Each row comes from the steps of one walk. Every step used is in the known rows, and no mark comes twice. Write the walk behind each row, first mark first.
Known rows:
paduv/detes/zapedas: [ 14 -37  -8   6  34  13  56 -38 -11   7  51  -7 -10 -22   2  15  20  31
   0  -4  10  -3  25 -13   2  23  62  14 -17 -24 -20  35   5  23 -13  -9
 -68  10 -38 -19   2 -10 -23   3  14  -4   8  12 -28 -22   2]
paduv/bome/kogalis/deba/kunon/vove: [-36  12   1 -24   3  14 -40  47 -11   5 -50   6 -13  62 -24   1   4 -20
  19  10  12  -9 -63  -3  31 -14  -4 -25  -4  43  16 -12   4  -9  10  36
  54  14  42   3  -3  27  -1  10  35  28 -13   7  -5 -24  17]
vove/kunon/deba/kogalis/bome: [ 15  10  -4 -12 -10  16 -21  13   9 -36 -45  17   7 -30 -14 -40   2  -6
  -3 -43  27   3 -19 -33 -16   7 -36  16 -14  10  89  -4  13   5 -11  20
  72 -20  36  10 -36  -7 -13  35   7  14   5 -15  38 -19 -15]
paduv/bome/kogalis: [  8 -15  24   1  -4 -12  -7 -10  -3   9  14  12   9  14  15  -1 -11  -6
  11  17  12 -10 -14  20  26  -5   4 -41  18  52 -17  12 -10 -17  10 -14
  13  12   7 -12  21   2 -15  -6   4  22  21  -4 -12 -19   9]
kubud/deba/kogalis/bome/paduv/detes: [ 16 -22  -5 -16   9  12  25  20 -16 -16  -2  14 -40  50 -25   7   6   4
  -9 -33  32  26  16 -34 -25  21  22  -2 -23   9  24 -16  31  41  21  41
  45  28 -14  26 -15   9   7  -2  37 -26   4  23  14 -21   7]
paduv/detes: [ 24 -23   0   7   9   7  24 -24   1  12  51   3  -9 -30  13  -7  26  19
   2  -3   4  -7  14  -9   7  12  34   6 -10 -24 -30   8 -12  16 -14 -18
 -21   8 -25   0   1  -1  -7   0  10  12   7  -8 -35 -21  -1]
deba/kubud/bino: [ 12  25   7  21  -8  23   4   8   3  -8  23   4 -14 -45  19 -44   8  46
 -17 -13 -56 -18 -25  -4 -39  -9  -6  14  10 -15 -48  -5 -64  -7  -5 -12
  15  10  24 -12 -37 -14   9  -5  -6   4 -19 -32 -49  -2 -14]
fovo/bome/kogalis/deba: [-32  -8   8 -23 -28 -29 -44  38  -1  -8 -20  -4   2  47  15  34  10   6
   3  11 -13   1  -2  24  16 -21 -22 -28  11  44  -2   1  27   0  13  -6
  38  17  25   9   5  21 -18 -14 -15  16  32  -2 -21  -2  10]
resogi/bino: [ 40  -2  11  16 -12 -11 -17 -11  15 -13  37 -14   9 -60  33 -17  19  41
 -14  -9 -36  -8  -9   9  12  -4 -12   7  -2  -8 -41 -11 -37  -5  -2 -38
   7  -1  23 -27   0  -4  -2  -5  -4  22  10 -16 -52  10 -15]
kogalis/bome/paduv: [ 16  -9   0   6  -6 -16  -9  -6 -13  -8  14   2  -9  23  14   9   9   6
   4   2  18   6  25 -16   2  14   7  -6   2  23  -9 -12  -6  10  -4  -5
  32  11 -16  -9   6   5  -4  13  16  17  16 -10  -9 -30   8]
fovo/bome/kogalis/deba/kunon/vove: [-44  19  -4 -34 -20   4 -66  70 -13  -8 -61   8   0  56  -2  14  18  -2
  14   9  -3   0 -36  -7  31 -18 -19 -15 -16  32  21 -16  23   0   5  23
  61  14  38   2 -20  31  -3   8  18  33  12   7 -14 -17  12]
vove/kunon/deba/vigiv: [ 28  12  -9  -2   9  16 -24   2  23  -5 -12   5  22 -81  -7 -13  29 -12
   3 -24   3  -7 -28  -1 -15   7 -22  23   0 -34  47  -7 -23  -7 -18 -14
  26 -24  22  10 -63 -16   7  23 -28  11 -28 -29  25  -1 -35]
vigiv/kavid/mefi: [ 12  32 -11  10 -14 -25 -17 -15  41  25  26   2   2 -82  51 -14 -19 -10
  -3  21 -32 -10  25  32  19  -7 -25   5   0 -46 -56  13 -27   3 -14 -52
 -64 -22 -17  -9 -11 -18  28  29 -26  20 -18 -17  -9  66 -22]
deba/vigiv/kavid: [ 11  28 -20  10   6   1 -29 -21  42  17  32   2  13 -82  22   5  11 -24
  -2  -3 -27   4   6  35  -8   2 -22  10  13 -64 -23  23 -26   5 -21 -52
 -23 -23  -4  -8 -36 -25  29  31 -36 -10 -24 -23  19  55 -36]
zapedas/detes/paduv/bome/kogalis/deba/vigiv/kavid/mefi: [-30  -8  -2 -16  18   0   8  -4  15  13   0   7  -9  44 -28  73 -53 -49
  20  24  23  16  30  63 -25 -17  -8 -27   3   6   7  29  22  -4  11  18
 -55 -20 -17  11  32 -10  35  21 -35 -42 -47  33  80  55  25]
voro/detes: [ 33 -19   2   4  12  -1   7 -24   0  -4  44   0   3 -40  11  13   5  32
 -15  -7 -13  -6  17  -2  21  11  28  14  -7 -12 -12   2 -18 -10 -24 -13
 -48   1 -14 -24  25  -8 -27 -12  -5  10   4 -11 -32  -8  10]
zapedas/detes/paduv/bome: [ 42 -46  20   7  23   9  57 -40 -18  -3  64   4  11  18 -23   8 -31  11
   5  18  34  -4  34  10   5  12  35 -19 -13  24  -1   9  -8  -9 -24  19
 -41 -12 -34 -24  50  -6 -24  -3  21  -9  14  15   9 -51  40]
zapedas/detes/paduv: [ 37 -38   8   4  20   3  40 -35  -3  -8  67  -2   9  -2 -12   9 -15  22
  -9  14  13   2  35   8   6   9  31  -1 -23  -6  -3  17 -24 -10 -31  14
 -52  -8 -35 -15  30  -2 -22   2  12  -5  14   6 -13 -39  25]
kubud/deba/kogalis/bome: [ 17  14  -6 -16 -15  -7  -9  25  17 -26  -7   7 -13  -6 -17 -22 -19   3
 -32 -33  -4   8 -11  -3 -14   7 -33  11  -6  -1  26  -4  12  23   8  19
  45   7  26   8 -25  -2  -7   1  19 -16  15   1   3   6 -14]
deba/kogalis: [ 14   6  -2   9  -8   3 -13 -12  22 -15  17   9   8 -29   6 -31  -4   3
 -18 -12 -16   2  -2   4   5   2 -10   3  -8 -13   5  20  -9  -6 -10  -7
  10  -1  13   6 -15  -3 -14  12  13   6  19  -8 -13   7 -21]
voro/detes/paduv/bome/kogalis/deba/vigiv/kavid/mefi: [-29  -6  -2 -12  22  -3  -2  -7  12  17 -18  15 -10  39 -17  93 -49 -39
  14  14  -1  13  28  50 -16  -7   6  -9  11  17  20   9  30 -14  21  12
 -67 -17 -12  -2  45 -11  23   1 -54 -39 -48  31  79  68  24]
kunon/deba/kogalis/bome/paduv/detes: [  9 -34 -10  -5   6  24  17   4 -22 -26 -16  11 -30  42 -21  -3  15  -7
  13 -34  42  26  19 -51 -37  17  17   6 -27  29  55 -12  39  30  10  36
  52  14 -14  27 -17   3   0  24  31  -9   2  18  42 -38  13]
vove/kunon/deba: [ 34   0   2  -7   4   1 -12   3  13  -3  -3  -1  15 -68   9 -35  25   9
   0 -12   1 -16 -27 -13  13   3 -15   8  -9 -11  33 -16 -28 -11 -24  -9
  17 -18  19   3 -40  -2 -12  15  -8  34  -7 -31 -14 -24 -19]
kogalis/bome/fovo: [ 15  -4  14   5 -25 -15   2  -2 -18 -15   1  11  18 -25  26 -17   5   2
   4   4   6  -7   8 -16   9   1  -7   1  23  39 -18  10   9  16 -22 -34
  17   0   4 -23  12  -4 -14  26  14  18  37 -30   2 -26   8]
paduv/detes/voro: [ 40 -47  -4   0  23  32  38 -27 -21  15  68   6 -13 -22  -1  17  24  22
   5 -13  29   3  31 -14   6  11  62  -3 -16 -20 -16  -6  -6  17 -20  -3
 -39  12 -48  -4  29  -3  -9  -8  14   7   1   4 -19 -32  23]
mefi/kavid/vigiv/deba/kogalis: [-27  52  -3  18 -20 -36   6 -17  33  12 -37 -40  28 -33   4 -55 -27 -14
 -20   9 -25  -4  -8   5  14 -15 -48  25   6 -71  -7  -3  10 -26  35 -14
 -22 -23  12  18   8  -5  10 -49 -16 -29   6  18 -13  78 -50]
detes/voro: [ 40 -22  -2   4   8  12   7 -19  -6   6  57   2   4 -35   8   8  11  16
  -8  -5   8  -2  16   5  17   3  26  -6  -4 -12 -16  -7 -23  -4 -22 -14
 -28   4 -23 -14  21  -6 -14  -7   5  17   8 -10 -25 -17  12]
mefi/kavid/vigiv: [  3  35   8  21 -20 -45  -1 -22  22  14  10 -27  23 -61  45 -27 -20   8
   2  19 -20 -19   6  22  27  -1 -26  13  20 -48 -38 -12 -21 -25  23 -38
 -47 -23  -3   1   2 -22   8 -33 -26   3   5  -1 -32  50 -38]
kavid/vigiv/deba/kogalis/bome/paduv: [-23  30 -11  19 -14 -20  -1   0  -3  -2 -48 -26   7  49 -13 -21  -9 -18
 -16  -5  14  16  11 -30  -8   3 -27  13   3 -24  17 -12  30  -2  32  10
  34  -1  -4  13  15  10  14 -28   7 -27  12  20  16  23 -16]
bome/kogalis/deba/kunon: [-43  18  -5 -15  -4  -2 -49  35   6   3 -31   0 -19  47 -21   8  20  -3
  -8   7 -12   5 -46  10  18 -21  -6  -8  -2  12  -3   2   0 -10   7  26
  26  19  40  21  -5  28  -4  -7  11   9  -2   0 -38   7   4]
kogalis/bome/paduv/detes/voro: [ 30 -56  -6  -2  21  30  37 -18 -50   3  43  10 -29  45  -7  45  24  13
  19 -15  65  20  54 -42 -10  22  71 -12 -17  17   3 -24  19  32  -5  19
   4  23 -63  -3  40   5   1   0  27   2   2  14   9 -54  45]
bome/kogalis: [  6  -8  13  -1  -8 -15 -22  -4  12   5  18   6   5  -7  24   0   6   4
  -3  12  -7  -6 -11  20  27  -9  -2 -24   8  23 -18  20 -24 -17   3 -19
   3  14   6  -5   0   5 -13   1  -4  26  21 -12 -32  -7  -7]
kogalis/deba/vigiv/kavid/mefi: [-27  49 -35  -3  -7 -18 -40  11  54  21  -4  -7 -11 -55  15  30  -7 -36
  -4   6 -42   1  10  52 -21 -14 -44  22  14 -67 -33  12  -3  14  -3 -37
 -40 -24   8  20 -31 -14  47  31 -47 -15 -53 -12  27  98 -32]
deba/kogalis/bome/fovo: [  3   3  10   5 -27   0  -5   2 -11 -33 -21  25  19  -9  11 -31  -8  -8
  -2 -15   9   7   4 -22  -3   1 -16   3  13  40  17  25  31  14 -13 -12
  38  -2  20  -7   4  -3 -16  34  24   2  42 -15  31 -13   1]
fovo/bome/paduv: [ 21 -16  11   5 -15 -22 -15   4 -19  -4  17   5  17  14  32  13  16  20
   9  18   0   4  40  -7  17   8   8 -18  -7  23 -25 -20   7   4  -4 -22
  19   8 -24  -7  -5   8  -8  -4   3  23  34  -5 -20 -25   9]
kavid/vigiv/deba/kubud: [-25  47  -2  30 -13  -6  19  -7  12  26 -16 -35  16 -26   5 -53   3   9
 -20  14 -48 -21 -29  -2 -13  -6 -27  29  28 -60 -41 -10 -38 -22  10 -18
 -20  -2   3   7 -16  -6  18 -50 -25 -19 -10 -13 -35  23 -35]

Write each row's walk:
[-27 -29  15 -20  23  19  15   9 -29  -5  -6   5 -16 110 -64  34 -21  -5
   8  19  41  13 -13  10   6 -13  32 -31 -17  51  27   6  22 -13   3  70
  -3   8   5   5  49  24 -15 -14  29 -21  -2  37   9 -36  58] -> zapedas/detes/paduv/bome/kogalis/deba/kunon
[  5   9  -1   8  -7  18   5   7   7  -4   4  -2  -4 -47   6 -46  14  16
  -4  -8 -41 -16 -35  -5 -31  -1 -18  16  10  -1  -1 -10 -46 -10 -16  -1
   6   3  16  12 -55 -14  -2   5  -9   9 -14 -28 -15 -25 -18] -> kunon/deba/kubud
[-31  18  -8   1  -8   8  -6  17  12   0   0  -9 -22   2  -5 -16  15  17
  -9  -3 -52 -15 -33  13 -29  -8 -10  13  19 -10 -23  -5 -34  -3 -12  10
  13  13  28  20 -30   2  -2  -7  -8  -1 -17 -27 -36  -7 -12] -> kogalis/deba/kubud
[-23 -27   9 -29  27  31   8  29 -31  -6 -22   8 -12 104 -57  28 -19 -12
  21  18  43   5 -29  -3  19  -7  27 -30 -30  49  44  -2  12 -15  -5  78
  14   5   9  -5  33  28 -11   7  43   0 -12  36  21 -56  55] -> zapedas/detes/paduv/bome/kogalis/deba/kunon/vove
[-24 -14  13 -15  -4 -19 -19  17   1   5  -8  -3 -11  55  -7  19  -3 -12
   9  12   2  -9 -29  30  16 -17  -8 -39  24  55  -7   3   9  -8  16   6
  31  16  29  10  24  17 -16 -13   2  13   8  -2 -13 -10  14] -> paduv/bome/kogalis/deba
[-15  61 -17  14  -4  -1 -15  16   7  28 -41 -33  22 -25  -8 -54  14  -8
 -13  16 -18 -16 -45 -29  39  -3 -22  36 -12 -73 -14 -24 -17 -17   0  -4
  -3 -14   9  -9 -16  16  22 -25  14  11 -15   4 -31  17 -27] -> kavid/vigiv/deba/kunon/vove
[-17  46  -1  18 -17 -52  10 -19  25  30 -15 -53  27 -47  20 -41 -12  -4
 -13  26 -28 -17  -6  11  26 -13 -40  24  16 -71 -42 -16 -11 -22  28 -33
 -45 -23  -3   3  15  -3  13 -58 -27 -12   1   4 -39  63 -43] -> mefi/kavid/vigiv/deba
[ 15  -3   0 -10   0  15 -20  16  -9 -33 -51  18  -1  12 -14 -22  10 -10
   8 -34  39  14  -6 -47 -16  13 -17   0 -20  28  88 -21  17   2  -3  34
  81  -9  19  18 -34   3  -6  35  15  13  -1  -7  43 -33  -7] -> vove/kunon/deba/kogalis/bome/paduv
[ 41 -52  38  11  19   3  59 -38 -43  -6  25  23  28  11   0  17 -22  16
  11  18  11  -6  28 -16  21  18  53  -7  10  68   4  -4  17 -16 -21  -3
 -58  -8 -27 -40  71  -8 -37 -13   6  -7  28   2  25 -49  51] -> voro/detes/paduv/bome/fovo
[ 20 -52  -8  -3  20  45  32 -15 -44 -14  21  23 -30  58 -25  31  10   3
  11 -35  71  33  52 -47 -22  21  61 -10 -28  17  39 -12  39  30   4  39
  27  21 -47  10  35   3  -1   9  39 -15   9  28  37 -39  36] -> deba/kogalis/bome/paduv/detes/voro
[ 16  50 -23  -5  -5 -20 -22  16  56  25  14   0  -4 -96  21  12 -20 -26
 -19   2 -43   0   5  52 -12  -4 -44  19   7 -78 -42  -1 -23  15   4 -41
 -53 -21  -4   8 -55 -26  54  17 -46 -20 -49  -8  19  97 -44] -> kubud/deba/vigiv/kavid/mefi
[-24  36   4  18 -33 -20   9   3  -7 -10 -61 -16  34   1  -1 -50 -13 -22
 -16  -3   3   3  -6 -29   1  -6 -41  23  25  -9   9  10  45   2  15 -16
  20 -13  17   0  21   3   5 -16   4 -27  35   1  29  25 -16] -> kavid/vigiv/deba/kogalis/bome/fovo
[ 22 -33  -5   4  37   4  40 -38 -11  -7  42  -9   1 -32   0  34   1  44
 -17  -9  -6  -5  26  -6  16  21  54  20 -14 -15  -3  27  -1  -4 -24  -4
 -94   4 -25 -44  25 -17 -42 -10  -3  -7   5   9 -27  -9  13] -> voro/detes/zapedas
[ -8 -19 -15  11  13  25  46 -13 -41   9 -18 -17 -13  71 -36  14   6 -14
  -2 -22  62  31  41 -53 -19  12  37  10 -15 -31  30 -24  53  19  33  33
   8  11 -51  19  49  11  19 -40  18 -43   1  44  36  -1  20] -> kavid/vigiv/deba/kogalis/bome/paduv/detes/voro
[  5  44 -22  13  -7 -11 -29 -16  51  24  19   8  11 -95  33  10 -15 -30
  -1   9 -31   0  26  44 -10  -4 -33  18   9 -70 -43  20 -23   5 -11 -57
 -56 -28 -15  -2 -35 -28  47  37 -44  -3 -39 -15  28  88 -38] -> deba/vigiv/kavid/mefi
[ 11  15   6   1   2  29   0  12   6  -3 -20   8   7 -63   4 -54  22  17
   4 -17 -20 -23 -45 -18 -23   3 -14  15   3  -9  32 -18 -53 -19 -24   6
  26 -10  25  13 -66 -12  -2  12 -16  20 -24 -38  -9 -35 -27] -> vove/kunon/deba/kubud
[-43  32 -11 -10  -6 -17 -40  16  35  25 -28   6  -9   3   8  46 -29 -57
  17  16  -9   3  -4  64 -12 -23 -38 -23  29  -3 -20  18  16   1  25 -24
 -15 -12  16  17  -4  -9  44  21 -45 -15 -45   5  53  86 -11] -> paduv/bome/kogalis/deba/vigiv/kavid/mefi
[-23 -24  10 -25  32  26  -1  24 -32  -3 -40  15 -14  99 -48  43 -15  -1
  14   8  21   2 -30 -15  27   4  41 -13 -22  62  58 -19  20 -24   4  72
   3   7  14 -15  48  27 -21 -13  24   3 -16  33  20 -43  54] -> voro/detes/paduv/bome/kogalis/deba/kunon/vove
[ 24 -36   3   8  19   5  26 -22 -17  15  44   4 -18  12  14  13  36  17
  13   7  15   5  28 -23   6  18  53  -9 -16  -4 -31  -8  -9  15  -5  -5
 -10  20 -42  10   1   8   1   0  20  12   3   1 -29 -34   9] -> bome/paduv/detes
[-19  31 -23 -17   1  13 -39  41   8   0 -25  -8 -15   3 -17 -17  27   1
  -4   0 -20 -11 -50 -13  22  -5  -8  17 -19 -23   4 -17 -16   5 -18  23
  30   1  34   7 -26  24   1  18  30  29 -20 -10 -32 -11  -4] -> kogalis/deba/kunon/vove
[  8 -53   2   1  25   5  50 -18 -46   0  28   1  -2  36  13  46  26  35
  22   9  27  11  62 -30   1  27  72 -10 -25  15 -15   8  40  30  -1  -4
 -38  18 -60 -18   3   1 -16  -6  14  -5  28  29 -12 -41  24] -> fovo/bome/paduv/detes/zapedas
[  7  -4   5  -3 -26   5  -5  18 -12 -42 -40  16  13 -20   0 -41  -4 -15
   1 -25  10   8 -14 -32 -16  -3 -34   9   7  51  48   9  35  15 -11  -1
  48  -8  30   4 -16  -5 -16  40  18   1  30 -14  49 -23   1] -> kunon/deba/kogalis/bome/fovo
[ -7  38  -2  20  -6  17  14  10   7   6  -3 -20  -9 -32  -9 -59  12  34
 -34  -4 -63 -16 -38 -14 -37 -21 -21  25   7 -40 -52  -9 -53  -5   0  -7
  16  10  24 -13 -22   4  14 -28  -8 -12 -24 -26 -56  12 -16] -> vigiv/deba/kubud/bino
[-47   1  17  -7  -6   8  -6  23  -7   5 -25   5 -20  61 -10   1  -6  -4
  12   7 -19 -14 -46  24 -20 -17  -8 -32  35  54 -10   2 -14 -15  17  22
  39  24  36  19  -3   6  -6 -16  -4  -3  -9 -10  -9 -18   8] -> paduv/bome/kogalis/deba/kubud
[ 22   8 -18   5   2   5 -19  -2  25  -8  12  -5  11 -66  -4  -6  17 -14
  -5 -16 -18  -2 -18  12 -23   2 -26  21   7 -26  15   0 -19   2 -11 -21
   5 -12  12   9 -51 -18   7  16 -21  -2 -19 -18  19   8 -28] -> kunon/deba/vigiv
[  4 -47  -9   3  32  10  56 -29 -40  -4  26  -2 -26  44  -6  41  21  23
  14  -7  46  15  47 -39 -15  33  70   4 -18  15  -1  15  28  38   1  13
 -24  20 -52 -20  14  -3 -14  13  29  -9   9  22   1 -44  23] -> kogalis/bome/paduv/detes/zapedas
[ 15 -34  32   6   8 -11  17 -26 -10   5  20  17  13  48   1  14 -26  -5
  11  28  15  -4   3  19  19   2  20 -39   9  69   6   9  -6 -26  11   6
  -2   5 -11 -16  39   6 -21 -13   4  10  28  11   7 -35  22] -> detes/paduv/bome/kogalis
[-36  56  -8  12 -30 -37   1  -9  21  -2 -57 -36  22  -9  -4 -47 -37 -20
 -17  -4  -1   1   3  -8  -3 -11 -59  31  11 -51  14  -5  30  -7  39  -6
   8 -25  13  10  21  -7  10 -38 -10 -32  11  21  12  68 -38] -> mefi/kavid/vigiv/deba/kogalis/bome
[-37  15  -4  -6   6 -16 -17   1  27  23 -22  11  -5  36  -5  61 -44 -56
  17  27  -7   9  12  63 -20 -14 -22 -21  21  16   2  15  20  -8  26  -2
 -30 -20  -1  12  16  -6  38  15 -47 -27 -39  20  73  69   3] -> detes/paduv/bome/kogalis/deba/vigiv/kavid/mefi
[ -1 -12  20  -7 -27 -24 -32  13  -5  -5   2  12  23   9  37  12   2  12
   7  16  -1  -2  15  16  28  -9 -12 -31   6  41 -13   9   8 -10   7 -27
  21  11   2 -13   2   6 -16  -7 -10  28  48  -4 -22 -12   3] -> fovo/bome/kogalis
[-56   7  11 -16 -30  -3 -31  45  -9  -8 -36   7  -6  54  10  15   6  14
   7   7 -34  -5 -21  20 -19 -21 -21 -21  23  45  -4  -2   3  -6  13   9
  45  25  30  20 -22  12  -7 -17 -21   4  17 -10 -18 -11   2] -> fovo/bome/kogalis/deba/kubud
